Known rows, with every step that occurs
D -> B -> N -> Q -> C -> G: [-10 -23  21  -8  10  -9   8   9 -11  -5 -11 -21  -6  11  -2 -32 -21  -8
   1  -2 -26  17  -3  -9 -18   7  22   9  11   0   2  25  31  10   0  10
  16   0  -4 -12  18  -5 -16]
N -> Q -> C -> G -> W -> H: [ 12 -28  19 -14   4 -29  -9  11  -9   4   0 -15  15 -10   9 -15  11  12
  -8 -11  -7   4 -15   8 -20   6   4  -5 -22  -5 -15  17   9  14  -3   2
  -4 -23 -10 -11  -2   7  20]
C -> G: [-14 -19  29  -3   2   6  20  11  -2 -11 -13 -22   5  12  11 -32 -19  -4
   9   3 -12  14  -9  -8 -18   6  16   0 -16  -6 -15  23  21  16 -14  11
  18  12  -6   0  16   7   3]
D -> B -> N -> Q: [-10 -22   1  -5  26  -3  -2  29 -17  10  19 -13   9  -1 -13 -12  -8  -8
   0  -4  11  15   1 -30 -11   6   3   2   1  -3   0  17  35  14  -5  13
  14 -23 -11  -5  22 -16 -22]
G -> W -> Q -> C -> H: [ 22 -26   6 -31   9 -23  -6  10   7   2 -18 -22  28  -2  -2 -19  -1  11
   7 -23 -22  19 -16  20 -15  15   3   4   0   1 -14  18  10  14 -10  16
  -5 -14  -7   0  10   6  16]
D -> B -> N -> Q -> C -> H: [  5 -28   3 -26  12 -20  -8  16  -1   9 -11 -19  20 -11 -11 -23  -1   1
   6 -14 -23  25 -11   0 -16  17   7   4  11   1   5  20  18   8 -19  15
   2 -16   1   0  14  -3  -5]
H -> C -> Q -> N -> B -> D: [-17  -8  18 -10  20  -8   3  19 -13  24   4   3   0  -8 -17 -19 -12   2
  -5  -5  -3  23 -15   4 -32 -31   7   7 -13 -14 -19  23  25  19  -3  12
  -7  -9  -6  16  25  -1  -8]
D -> B -> N: [-12 -27   5  10   8  16   6  31  -8   9   7  11   2   5 -16  -9 -26  -5
  25  -6  -5  14  -1 -18 -20   4  -3  -3  -4  -4  -4  18  28  -4 -27  13
  13 -14  19   7  13 -12 -14]
C -> Q -> N: [  8 -22  16 -17  10 -22   4  20 -12   0  -6 -24  24   4 -13  -7 -38   1
  16 -26 -16  24   0  14 -24  20   7   2  -9 -21 -20  21  20  13 -10  16
  -9   6 -10   4  24  -7   3]
Q -> W: [ 13 -13  13  -4  33   2  -3  21 -17   7 -12  -3  10   3 -11   9 -22  -7
   0 -21 -25  17  -5   8 -21  22   2 -11 -19 -19 -16  19  21   7 -15  16
  16  -2 -21  -3   3  13  27]
Z -> H -> C -> G -> W: [ 10 -21  36  -3 -11  -3   4   8   3   2 -26 -17  -9   2   9 -24 -14   8
  -8  -8 -25   0   1   9  -8  13  -6   9 -25  -3 -37  25  15   2 -23  -5
   9  -4 -16  -5   6  22  26]
Z -> H -> C: [  8 -17  24 -15   9 -16 -19   7   4  11 -31   1  19 -16  12  -6   3   6
 -11  -1  -4  23  -4  -5 -21  11 -12   2 -34   1 -24  21  26  -1 -35  -5
  20   3  -7  15  13  31   9]
H -> Z: [ -7 -10  15 -10  18   4   2   7  -4  -5 -15 -13  15   7   7  -1 -17   9
 -16 -16 -10  11 -16   0 -22  15   7 -10 -46  -9 -32   2  23  19 -32   0
  20  13 -18  13  11  16  -3]
G -> W -> H: [ 15 -29  15  -8   1 -19 -11  18  -6  10   5  -4  23 -15   9  -2   7  14
   1 -14   5   3 -16   9 -23   6 -10 -13 -35  -7 -24  13   5  11 -17   3
  -5 -25  -8   1  -6  10  26]
C -> G -> W: [  6 -21  32   1 -10   9  13  13  -2  -1 -12 -20  -9  10   5 -23 -25   2
   1 -11 -20  -5   1   9  -8  12  -1   3 -21  -6 -37  22  13   9 -17   4
   6  -5 -22  -9   5  12  24]
Q -> C: [  9 -19  16  -8  16  -2 -16   8  -8   5 -16  -2  13   0   2  -1 -28  -8
  -1 -17 -23  17   1  16 -25  13   6  -1  -7  -5 -19  19  20  12 -12  12
  11  -1 -21  -1   2  11  -4]
G -> C -> Q -> N: [ 11 -24  18 -14   2 -26  -3  12 -10   0 -12 -22  20   3 -15  -7 -34   7
   8 -30 -23  20   1  18 -18  18   3   7  -9 -18 -28  19  13  10 -11  11
 -16   8 -14  -3  24  -3   8]
W -> Q -> N -> B: [ -3 -28  17 -23   6 -11   0  28 -17  13  19 -10  -3   1   1  -1 -21   0
   7 -15   2  11  -5   5 -32   2 -14   8 -10 -25 -16  15  19  20   8  17
  -7 -14 -28  13  19   2  -9]
Z -> H -> C -> G: [ -8 -18  35 -11   1 -13   7   3   5  -6 -34 -17   5   2  15 -33  -2   4
  -5   7 -17  21  -8  -9 -17   6   8   5 -22  -1 -14  26  26   4 -23  -3
  24  15   1   4  19  23   7]
H -> C -> G -> W: [  4 -15  33  -3 -10   0   8   7  -1   1 -21 -17 -14  11  11 -24 -18  10
  -8  -9 -24  -3   2   9  -8  11  -8   5 -26  -3 -33  24  20   5 -24  -4
   6  -2 -21  -1   7  24  24]
H -> C -> G: [-15 -11  29 -10   2  -7  14   0   0  -9 -27 -17  -4  15  18 -33 -10   6
  -3   7 -17  15  -8  -9 -18   6   7   1 -24   0 -10  25  32   9 -23   1
  19  14  -6   9  21  24   3]
H -> C -> Q: [  3  -9   5 -29   9 -25   6   1  -9   0 -15  -9  19  17  -1 -21 -17   9
  -2 -14  -6  19  -5  -3 -12   7  -1   2 -22  14 -22  18  29   9 -21   8
  -3  14 -18  21  33  15   0]
B -> N -> Q -> W: [  8 -13   5  -4  52  -4  -2  26 -21   8   2  -8  10   4 -21   5 -10  -6
  -8 -17 -17  22  -3  -6 -13  19  13  -7  -4 -22  -3  20  31  12  -4  15
  17 -17 -20 -13  10  -1  13]

Rows
[  7 -15   0  -6  44  -7  -4  28 -25  12   4  -7   3   1 -23   6 -14  -9
  -5 -18 -18  20  -1 -11 -16  18   5  -5   0 -16  -2  20  32   5  -5  16
  17 -17 -17 -11  11  -5   9]
D -> B -> N -> Q -> W
[-12 -13  24  -5  17  -3   9  23 -11  18  10  -6  -4  -5 -13 -23 -12   1
  -1  -6  -2  15 -16   9 -28 -33   9  11  -8 -20 -24  24  20  21  10  14
  -5 -17  -7   3  19  -9   0]
C -> G -> W -> Q -> N -> B -> D
[ -7 -12  23 -18  16 -29   5   3  -8  -6 -20 -19   2   6  15 -26  10  12
 -12   5 -16  18 -16  -9 -20   6   9  -3 -22  -4   1  24  32  10 -11   0
  17   3  -5   2  18  20   9]
N -> Q -> W -> H -> C -> G
[ 22 -25  26 -17  11 -33  -8  17  -3  -2 -18 -30  16  -2  -1  -5 -16  11
   7 -23 -13  19  -3  21 -21  15  -5  11 -12 -23 -22  25  21  10   3   7
  -2 -11  -6  -7  18   3  17]
Z -> H -> C -> G -> W -> Q -> N
[ 11 -29  21  -9  -1 -23  -7  10  -6   3  -3  -9  15  -8  10 -14   5  13
  -1 -12 -11   4 -16  15 -24   6   1  -7 -25  -6 -18  17   6   9 -10   2
  -4 -19  -4  -6  -5  11  24]
Q -> C -> G -> W -> H
[  3 -23   6  -9  27 -11 -18  15 -17   9  -1  -6   7  -2 -13  -6 -20 -10
  -6 -15 -15  18   5  -3 -19  11   8   6  11  -2  -3  20  30  10  -1  12
  10 -17 -17 -10  10  -6 -22]
D -> B -> N -> Q -> C
[  8 -29  22 -10  -3 -18  -1  14  -4   2   0 -11  17  -9  11 -15   8  14
   1  -9  -2   3 -18   6 -21   4   0  -9 -31  -7 -20  17   6  11 -13   2
  -4 -18  -2  -2  -3  11  27]
C -> G -> W -> H
[  8 -30  17  -9  10 -25  -5  14  -7   3   3 -10  14  -8   4 -16  10  14
  -4  -9  -7   5 -15   8 -19   4   9  -6 -16  -6 -10  17  12  11  -5   2
  -2 -27   1 -11  -1   3  17]
B -> N -> Q -> C -> G -> W -> H
[  1 -14   8 -27  22 -16  -4   1   0  -4 -23 -25  21  -2   1 -12   0  14
 -22 -20 -27  19 -20   4 -20  23  15  -4 -27  -6 -19   3  22  20 -28   1
  13   5 -14   8  13  13  -3]
N -> Q -> C -> H -> Z
[ -2 -18   3 -22  18 -16  -4   6  -1   0 -20 -18  14  -2  -7 -13  -4  14
 -15 -21 -29  19 -19  -1 -19  20  12  -1 -18  -3 -10   5  25  12 -31   1
  15   0  -1   8  14   4 -11]
D -> B -> N -> Q -> C -> H -> Z
[  5 -13   7 -20  35 -26  -9   8 -13   0  -8 -12  23  -4   2   8  10  18
 -27 -20 -10  15 -27   0 -25  15  11 -17 -45 -14 -17  -1  23  20 -19  -1
  15  -3 -14   3   5  13  10]
N -> Q -> W -> H -> Z
[ 23 -20   7 -19  16 -13   0  18  -4  -2   4 -18  20  14   5  -3 -10   9
   4 -23  14   3  -8  10  -9   0 -14   6 -19  -1 -34  14  16  20   9  16
  -3 -20 -26  -4  16   0  17]
G -> W -> Q
[  8 -16  16 -21  11 -31  -2  14 -10   2 -17 -20  18   4  -8  -8 -31   7
   7 -22 -17  26   1  14 -24  19   1   3 -14 -17 -16  24  27   9 -15  11
  -8   7  -9  11  27   7   2]
H -> C -> Q -> N
[  9 -34  14  -9   1 -27  -7  16 -10   8   4  -9   7  -9   1 -15   6  12
   1 -11  -9   5 -14   2 -21   3   2  -3 -13  -3  -6  17  14   5  -6   2
  -3 -28   2  -9   0  -1  12]
D -> B -> N -> Q -> C -> G -> W -> H
[ -6 -24  18 -27  -2 -17   2  21 -19  16   8  -7 -10   2  -3  -9 -25   2
   2 -13 -12  13  -1   4 -30   8 -13   8 -11 -18 -19  19  22  13  -8  10
 -11  -2 -27  23  24  11 -11]
H -> C -> Q -> N -> B
[ -8 -28  24 -14  -1   0   0  28 -18  16  14  -6 -10  -6   1  -2 -26  -5
   5 -10  -9  10  -1   4 -34   9 -13   4 -12 -28 -18  18  18  16  -7  13
  -3  -8 -26  15  12   7 -10]
Q -> N -> B
[-18 -11  22  -1  21   6   2  26 -13  24  11   4   2 -15 -14 -14 -16  -4
   0  -4   1  20 -14   5 -34 -28   7   3 -13 -23 -23  22  20  21  -1  15
   0 -14  -7  11  16  -7  -7]
Q -> N -> B -> D
[  6 -13   4 -22  30 -27  -2   4 -12  -3 -11  -9  25   2  -2   4   2  20
 -19 -24 -17  17 -28   6 -26  14  12 -16 -44 -10 -22  -1  19  15 -23   1
   9   6  -9   9   9  14  14]
C -> Q -> W -> H -> Z
[  1 -19  14 -10  22 -23  -2   3  -5  -4  -9 -14  10   2   4  -9   6  23
 -26 -18 -19   6 -22   6 -21  10  18  -6 -34  -9 -19   3  21  16 -18  -8
  10  -9  -4  -3   4   9   4]
B -> N -> Q -> C -> G -> W -> H -> Z
[-12  -8  24  -7  18  -9   5  19  -9  18   3  -4  -8  -4  -9 -23  -9   7
  -7  -3  -4  16 -16   8 -28 -32   5  12 -12 -17 -21  25  25  19   5  10
  -3 -17  -7   8  22  -1  -1]
H -> C -> G -> W -> Q -> N -> B -> D
[ -1 -17  15 -19   5  -9   0  -2   7  -5 -24 -20  19   0   1 -13   1  23
 -19 -21 -27  13 -24   6 -14  19   5  -4 -39  -5 -33  -1  12  15 -41  -3
   9  13 -10   8  13  17   9]
G -> C -> H -> Z
[ 11 -22  32   1  -7   3   5   8  -3   0 -18 -18 -12   9   4 -21 -28   1
  -4 -15 -32  -2   3  18 -12  14   4   7 -12  -6 -35  24  13   7 -12   2
   4  -6 -23 -13   1  12  20]
Q -> C -> G -> W
[ -2 -16   8 -21  26 -13  -1   5   2  -4 -19 -20  21   2  -5 -14  -1  15
 -19 -20 -29  20 -20   5 -17  20  21  -3 -21  -8 -13   4  25  18 -30   0
  14   0  -4   6  14   8  -6]
B -> N -> Q -> C -> H -> Z
[ 18 -23   4 -21  20 -37 -10  10 -16   8  -1  -1  31  -7  -8   1   8  15
  -3 -23 -12  18 -24  10 -23   7   2 -14 -24  -6 -13  11   6   8  -9   9
  -8  -9  -5  -3   6   8  30]
G -> C -> Q -> W -> H
[  8 -15   7 -20  24 -30  -6  -1 -10  -3 -15  -8  21   2  -4   4   5  25
 -24 -28 -22  14 -28   9 -23  13  10 -12 -45  -7 -27  -3  15  13 -24  -4
   5   7 -10   4   9  17  18]
G -> C -> Q -> W -> H -> Z
[ 17 -19   7 -21  28 -19 -15   5  -8  -2 -10  -9  23   9   3   0 -17  -1
   1 -22  -9  18  -6  17 -23   4   3   5  -2   0 -17  16  22  17  10  17
   6 -10 -22  -4  10   4  -5]
W -> Q -> C
[ 10 -15   4 -32   4 -37   0   1  -9   4 -10  -7  21  10   1 -19  -4  18
  -4 -18  -5  14 -11   3 -12   5  -5  -1 -26  14 -22  16  22   7 -19   4
 -13   2 -11  20  26  17  11]
G -> W -> H -> C -> Q
[  8 -19  12 -17  29 -14 -21   8 -17   6  -6 -14  15  -4  -1  -5 -17 -11
 -14 -16 -12  18   3   3 -20  14  10   5   1  -3 -13  19  27  19   3  12
  10 -10 -34 -10   9   3 -14]
N -> Q -> C
[-11 -12  21 -11  22 -26  10   7  -6  -7 -18 -15   1   8   9 -28  10  13
  -9   5 -19  20 -16 -11 -18   4  16  -4 -17  -6   7  24  35   8 -14   0
  18  -1   6   1  19  16   7]
B -> N -> Q -> W -> H -> C -> G
[-15 -11  17 -13  20 -18   0  19 -13  23   8   6   6 -14 -14 -18  -3   7
  -5  -5   1  23 -20   4 -35 -33   7   3 -16 -16 -16  22  23  19  -2  10
 -10 -15  -1  18  22  -1  -5]
W -> H -> C -> Q -> N -> B -> D
[-14 -14  20  -5  14  -4   1  18 -13  22   9   2   1 -10 -21 -19 -14   1
  -5 -10  -7  19 -15   8 -28 -30   7  10  -9 -16 -30  19  17  19  -1  13
 -11  -8 -10   6  23  -7  -4]
G -> C -> Q -> N -> B -> D
